In the rows, 128 means zero.
Known rows, with every step that occurs
nube-vemes-tebo: [161 137 167 151 183  64 117 117 133  84  94 116 150 139 113 117 134 129
  95 143  66]
tebo-senuz-nadef-nube-vemes: [129 134 163 142 111 149 115 136 100 172 156 124  47 136 129 155 128 104
 138 158 142]
tebo-senuz-nadef-nube: [135 145 133 126 102 135 146 144 105 198 153 131  71 148 141 149 133 121
 163 139 140]
vemes-tebo-vumo-nube-senuz-nadef: [108 134  99  86 129 123 139 145 127 104 138 127 152  92 102 114 118 145
  47  90 190]
vemes-tebo-senuz-nube: [138 122 116  57 155  88 157 145 134  86  73 121 162 164  90 113 140 127
 138 128 157]
vemes-tebo: [169 140 151 141 182  49 136 119 140  94  85 118 185 144 114 110 136 145
 113 124  49]
senuz-nadef-nube: [156 160 152 141 114 120 141 125 119 190 165 134  71 124 142 150 129 130
 132 143 127]
nadef-nube-vemes-tebo-senuz: [129 138 123 128 139  80 120 134 103 139  88 126 119 174 119 134 143 103
 147 140  82]
tebo-vemes: [149  80 186 123 160 117 136 141 105 119 106 134 177 230 116 144 123 101
 134 114  53]
nadef-senuz-nube-vemes: [153 144 162 121 136 119 118 125 135  96 127 130 113 109  97 125 139 114
  45 168 134]
nube-lukenu: [134 125 135 132 126 129 115 103 142  79 134  70 198 148 147 129 138 132
 150 112  41]
senuz-nadef-nube-vemes: [148 145 178 158 121 134 113 125 112 164 164 125  44 120 132 155 127 111
 112 160 132]
tebo-senuz-nadef-nube-lukenu: [119 156  90 114  81 153 126 115 122 137 164  86 126 154 168 149 144 122
 166 128 125]
vumo-senuz-nadef-nube-lukenu: [116 172  94 125  90 142 124 108 136 141 164  98 115 113 176 145 152 132
 185 123 116]
vemes-nube-senuz: [126 133 116 162 141 100 116 124 140  85 135 162 152 130 115 125 127 140
  37 148 131]
vemes-nube-vumo-senuz: [ 89  95 100 142 127 167 117 115 150 112 108 167 137  97 142 115 127 143
 211 132 138]
tebo-senuz-nadef: [118  77 158 110 131 185 162 162 118 135 143  96 138 155 124 118 124 142
 181 125 158]
vemes-tebo-vumo: [134 111 144 136 159  72 138 134 123 115  53  99 181 130  99 108 107 117
 115  19  73]
senuz-nadef-nube-vumo: [124 121  93 146  81 189 114 115 125 192 171 144 110 120 156 135  94 133
 134 162 143]
vumo-senuz: [115 110 165 133 146 112 137 121 140 140 100 132 143  99 127 113 153 142
 229 109  48]

Rows
[106 107 137  69 140 112 152 142 142 117  70 128 133  89  89 112 133 119
 187  59 160] -> tebo-vumo-senuz-nube
[114 139 157 145 109 140 114 134 105 182 140 127  36  92 128 149 125 101
 155 101 152] -> tebo-vumo-senuz-nadef-nube-vemes
[133 174 104 161  97  79 102 112 118 186 151 157 125 115 130 140 134 120
  47 157  52] -> nadef-nube-senuz
[ 96  89 111 128 128 211 144 139 150 116 152 147 118  91 148 107 117 160
 198 138 229] -> vemes-nube-vumo-senuz-nadef
[142 165  90  94 106 124 127 106 156  62 136  94 193 121 137 121 156 136
  72 133 114] -> nadef-senuz-nube-lukenu
[144 172 130 141 156  71 122 122 128 138 117 140  83 107 138 130 147 127
 132 154 129] -> vumo-senuz-nadef-nube-vemes-tebo
[ 95  83 121 127 117 212 142 140 146 149 156 127 137  84 150 103 119 158
 212 134 175] -> nube-vumo-senuz-nadef
[125 103 124 131 142 166 144 151 129  90 170 154 139 163 130 129 118 138
  55 147 226] -> tebo-vemes-nube-senuz-nadef
[125 117 124 144 138 160 143 143 143  93 175 142 129 115 129 119 119 154
  59 148 220] -> vemes-nube-senuz-nadef
[ 95 128  91 141  92 147 107 105 134 194 121 163 114  88 154 125 131 127
 219 139  76] -> nadef-nube-vumo-senuz
[129 112 158 147 161  81 123 132 119 110  60  97 154 125  95 118 105 104
 102  36  87] -> nube-vemes-tebo-vumo
[123  87 107 156 127 172 110 115 144  87 128 158 155 138 134 124  92 139
 123 146 152] -> vemes-nube-vumo
[136 170 107 128  90 138 121 106 133 132 174  87 125 137 167 150 141 129
 141 129 113] -> senuz-nadef-nube-lukenu
[131 119  75 112  93 174 116 116 147 125 131 150 180 106 126 106 110 138
  63 166 146] -> nadef-senuz-nube-vumo
[115 108 133  75 145 145 148 155 114  94 124 112 121 140 106 122 134 139
 143 134 191] -> vumo-nube-vemes-tebo-senuz-nadef
[131 162 139 134 111 122 143 126 124 199 155 147  56 100 150 144 146 133
 187 134 135] -> vumo-senuz-nadef-nube
[125 115 115 146 145 107 116 136 122  79 130 177 165 185 117 137 122 117
  33 145 139] -> tebo-vemes-nube-senuz
[101  74  83  82  99 192 123 133 131 125 115 130 171 148 114 111  99 124
 154 149 158] -> tebo-senuz-nube-vumo
[130 137 135 140 141  93 129 138 111 142  89 104 104 116 112 130 107 103
  96  49 145] -> senuz-nadef-nube-vemes-tebo-vumo
[168 176 145 154 159  43 109 110 121 125 103 134 106 137 123 138 140 112
  86 153  69] -> nadef-nube-vemes-tebo
